Each row was made from one walk, in order. Every step used is in the known rows, and no mark comes twice. Write each row's walk.
In the rows, 128 means zero.
Known rows:
E-G-X-Y-C: [196 112 129 103 136 124  76 118 105 120 174 114 119 164 123  85  95 137
  99  98 177 164 117 122]
X-Y-C: [128 121 128  97 176 154 111 156 156 146 160 100 100 117 104 135 151 150
 145 108 172 146 128 143]
C-Y-X: [135 131 140 156 116 138 119 145 133  98 131 113 113  55 134 160  96 100
 169 123 118 129 119  91]
P-G: [115 124 102 139 116 139 176 119 144 166 122 160 124 127 100 131 115 128
 162  83 139 112  87  53]
E-G-P-Y: [123  86 144 180 102  87 112 114  92 144 130 154 157 136 186  96 163 110
 157 140 144 111 142 134]
V-G-P: [139  78 155 138 143  90 119 112 120 134  95 156 165  93 192 104 152 117
 177 134  91 100 123 190]
P-Y-X-G-W: [ 93 185 141 122  96 148 133 128 153 111  89 118 129 156 127  97 158 120
 104 178 114 103 147 130]
P-Y: [ 63 163 100 161 138 138 141 115 144 146 112 148 162 101 111 127 156  99
 180 127 150 113 135 122]
V-Y-C: [103 105 106 128 151 165  68 227 172 134 110 108 130 115 104  85 162 140
 154 108 151 156 130 148]
Y-W: [ 79 135 108 164 149  90 119 119 129 105 125 131 103 133 101 149  96 157
 185  92 161 163 133 153]
C-Y-X-G-W: [145 146 146 105  79 135 121 127 142 108 113 114 110 125 146 127 121 122
 117 155 108 133 136 134]
C-Y: [129 108 106 137 112 114 127 113 128 142 146 139 130  62 138 171 102  96
 200  95 147 155 119 124]
W-Y: [107  89  96 129 125 143 106 154 127 170 162 178 132 144 129 200 104 131
 174 101 116 158 137 169]
E-Y-X-G-W: [165 125 148 129  86 110 107 141 140 124 126 135 126 158 135  99 145 131
  89 127 106  96 108 140]
E-G: [139 122 128 171 100 114  79 111  87 132 170 187  95 160 134 113 112 132
 162  74 178 125  83 126]
W-Y-X-G-P: [145  89 146 113 137 133 143 155  78 130 147 128 125 135 172 142 156 143
 102 169  72 119 137 158]
C-Y-W: [107 109 113 159 116  75 123 119 137 111 132 117 107  81 119 183  76 136
 185  96 168 194 153 139]
P-G-W-Y-C: [143  32  88 108  52 147 100 225 184 186 130 157 132 193 131 138  91 164
 159 109 106 216 166 137]
E-G-X-Y: [198 150 153 103 153 113  95  48  89 120 171 127 114 166 134 133  83 110
  78  98 176 104 111 113]
P-Y-W: [ 46 158 111 177 137 100 139 123 156 112 100 120 133 115  97 144 124 137
 166 129 171 158 165 135]
E-Y-X-G: [159 147 133 149 126 130 144 133 105 121 160 131 121 108 102 104 172 130
  71 112 130  86  69 100]

Write each row's walk:
[117 156 124 118 127 175 147 158 106 125 159 141  99 139 102 156 144 146
  80 151 109 131 112 128]
W-Y-X-G
[152 148 138 103 165  98 171  65 146 116 116  82 113 149  87 160  60 146
  74 108 164 144 143  75]
P-G-X-Y-W
[173 167 159  82 179 130 118  46 145 120 109 112 152 106 125 133 104  95
  82 132 137  88 116 146]
V-G-X-Y
[103  99  94 129 125 126 155 167 116 146 126 113 163 115 143  51 204 138
 141 155 130 159 150 147]
X-G-P-Y-C
[164 162 130  78 197 127 128  48 114 125 143 107 138 131 120 150  89 104
 111 113 144 100 120 123]
G-X-Y
[131  73  87  85  75 152  90 205 149 163 152 153 122 195 130 124 129 172
 134 127 114 210 163 198]
X-G-W-Y-C
[114 112 131 149 129 165 103 181 128 122 145 147 112 131 127 191  97 131
 147 135  90 136 137 130]
W-Y-X
[133 171 132 122 117 153 161 120 109 103 143 109  99  72 110 134 142 118
 104 142 131 122 104  95]
C-Y-X-G
[108 130 179 173 130 126 129 150 150 100  63 111 167  71 169  98 166  97
 135 195  80  80 152 128]
V-G-P-Y-X
[165 124  73 122 116 117 170  75 108 135 120 155 170 148 113  91  55 103
 144  83 113 126  90  46]
P-G-X
[121 103 107  82  84 145 106 145 136 168 143 171 123 193 139 172 122 144
 122 133 103 161 155 198]
X-G-W-Y
[138 121 148 125 154 122 158 122  72 107 134 115 118 120 165  95 170 135
 117 155  85  91 110 137]
Y-X-G-P
[140  88 145 130  69 159 115 193 175 144 105 144 117 177 136 181  75 139
 124 144  74 139 154  98]
P-G-W-Y-X
[105 160 164 149 168 178  80 197 160  92  88  94 112 100 109 127 146 115
 119 140 118  83 120 107]
V-Y-X
[180 151 133  78 168 135 174  53 136 146 132 105 138 138 101 148  83 109
  81 106 143  96 112  52]
P-G-X-Y
[182  80 153 144 133  89 147 137  76 133 153 119 143 111 169  93 181 130
  92 135  90  83  98 133]
E-Y-X-G-P
[121 169 139 110 103 143 118 127 135 102 107 130 102 171 130 101 134 139
 114 146 105 102 119 145]
Y-X-G-W
[ 79 215 128 143 136 172 173 123 121 107 114 114 125 105  90 100 189 121
  87 170 136  90 114  88]
P-Y-X-G
[ 88 132 119 133 141 115 177 100 101 150 116 128 168 110 154  93 205 113
 126 167 122 103 145 142]
X-G-P-Y
[ 73 133 124 151 141  80 172 107 117 120 103 101 137 121 134 111 169 150
 120 161 148 147 175 157]
X-G-P-Y-W
[150 165 163 105 177  89 120  60 153  90  98  90 126 123 107 149  78 137
  77 131 155 141 152 158]
V-G-X-Y-W
